Each row was made from one path, in order. Every step used is in the known rows, and no mark comes twice. Write each row's path.
(in the rows, 128 means zero)
Known rows
t-c: [150 104 144 116 121 106 132 140 139 117 124 118 122 124 110 159 106 117
 133 106 138 129]
t-c-p-j-n: [148  87 148  84 109  71 152 157 193 136 137 110 143 165 117 157 152 146
 116 147 169 123]
g-h-n-j-p-c-t: [157  26 119 118 139  43 170 168 177 111 194 108  78 173 127 150 142 165
 190 150 123  90]
m-j-p-g-h-n-e: [117   4  98  88 122  81 181 160 140 111 147 132  98 145 150 148 117 179
 173  89  84 135]
m-j-n: [121 132  92 134 122 139 137 129 121 128 119 146 122 163 165 136  95 148
 124 133 122 136]
c-t: [144 139 146 138 144 101 139 139 125 119 145 115 107 144 136 112 130 129
 151 125 136 125]
z-n-j: [135  82 145 144 122 104 112 104  98 144 150 136  91 109 125 137 138 153
 144 196 130 129]
t-c-n-j-p-g: [132  72 166  57 164  42 176 170 122  83 139 118  81 114 150 168 133 160
 140 126 171 139]
p-g-h-n-e: [ 99  28 127  48 121 101 183 155 166 122 138 120 111 132 101 132 148 169
 178 113  99 123]
g-h-n: [105  59 103  97 114 109 156 143 179 120 137 127 113 138  96 155 120 146
 145 128 112  98]
m-j-p: [144 104  99 168 127 115 127 129 104 115 137 140 113 144 176 143  99 134
 127 104 112 139]
a-p: [132 106 103 131 138 102 116 129 130 144 122  94 116 160 116 131 111 135
 121 133 122 122]
j-p: [144 105 117 145 129 102 122 144 126 106 131 121 123 142 153 122 128 132
 130 114 127 126]
z-n-e: [136  75 146 139  90 126 126 131 104 144 140 124 112 108 119 116 145 143
 153 160 107 145]
z-n-j-p-c: [161  61 134 166 122  76 124 134 118 121 173 109  95 133 140 127 140 153
 160 192 124 117]
p-c: [138 134 130 134 126 130 143 138 147 124 147 111 138 139 120 126 130 125
 140 135 124 114]
z-n: [127 100 135 154 108 114 120 119 116 117 132 118 107 114 119 118 123 140
 137 166 120 121]
z-n-j-p-g-h: [134  15 143 130 152  51 137 109 124  90 165 102  79 134 115 149 135 181
 178 159 120 102]
c-n-e: [112 117 148  78 111 145 160 176 122 143 132 134 114 107 136 144 161 140
 120 140 137 154]
h-n-j-p-g: [116  50 118  71 147  45 156 148 128 112 133 137  96 132 167 105 139 173
 158 143 139 135]
h-n: [110  98 108  96 110 105 148 154 151 130 119 139 119 123 131 117 123 142
 129 140 127 128]
m-j: [129 129 110 155 130 139 132 115 103 140 134 148 120 128 148 149 102 134
 124 121 112 138]
t-c-p-g-h-n: [106  30 136  36 124  52 183 165 214 103 138 105 111 119  77 177 118 169
 155 103 144  98]

Write each row's path
[154 112 116 149 127 102 137 155 145 101 152 104 129 151 146 121 133 129
 142 120 122 114] : j-p-c
[111   6 144  29 135  43 172 149 197 131 154 122  93 116  87 199 135 182
 162 135 150 108] : t-c-p-g-h-n-j
[125 120 155  83 126 107 168 177 145 105 120 120 106 106 116 177 118 129
 112 124 161 131] : t-c-n
[156 140 145 144 140 100 154 150 148 115 165  99 115 154 126 112 134 127
 164 130 134 111] : p-c-t
[131  15 103 104 130  71 143 145 160 128 153 140  89 148 128 168 134 162
 151 143 121 106] : g-h-n-j-p
[167 124 134 157 142  75 148 164 146  89 170  90 108 173 152 106 134 129
 168 116 130 111] : j-p-c-t
[110 117 151  88 146 120 153 146 118 140 141 150  92 109 136 163 152 153
 113 176 159 138] : c-n-j
[136  83 143  82  97 109 152 161 172 172 145 123 150 166 139 122 196 159
 125 160 147 148] : c-p-j-n-e
[108  33 108  77 138  58 173 156 177  79 139 105 102 154 125 127 124 172
 164 101 114 100] : j-p-g-h-n
[ 98  33 126  54 153  72 172 126 160 124 148 134  91 132 104 156 135 180
 166 148 124 106] : p-g-h-n-j
[132 125 129 118 130 106 170 191 155  89 147 102 113 138 147 138 140 141
 121 134 146 114] : j-p-c-n
[103   7 101  50 133  75 166 157 169 145 132  86  98 164  86 136 128 178
 169 115  94 116] : a-p-g-h-n-e
[ 91  32 128  40 145  64 166 137 189 144 159 132  98 123 105 164 152 195
 158 159 146 100] : c-p-g-h-n-j
[151  74 153  88 139  67 152 177 122 107 141 133  81 117 144 190 132 144
 121 140 165 139] : t-c-n-j-p
[113  33 113  80  97 122 158 159 167 151 142 135 113 133  99 155 146 154
 159 124  97 127] : g-h-n-e
[126 108 133 102 116  94 150 149 186 145 138 115 151 172 138 123 172 159
 110 167 160 122] : c-p-j-n
[135 110 129 118 124 102 151 138 163 130 129 117 141 183 140 110 157 144
 122 158 137 124] : p-j-n
[120 123 147  94 144 120 169 164 136 137 158 131 105 116 127 161 156 150
 124 180 153 122] : p-c-n-j
[ 97  34  91  72 149  58 166 146 178 118 127  77  96 167  87 139 103 175
 155 121 106  90] : a-p-g-h-n
[126 100 136 101 148  94 148 165 116 120 145 139  89 123 165 160 152 153
 118 159 159 137] : c-n-j-p
[110  55 145  73 177  68 180 155 144  88 159 112  81 135 132 174 150 181
 146 138 146 109] : c-n-j-p-g-h
[131  96 163  72 140  92 156 164 125 130 133 143  90 101 121 196 131 142
 120 156 172 138] : t-c-n-j
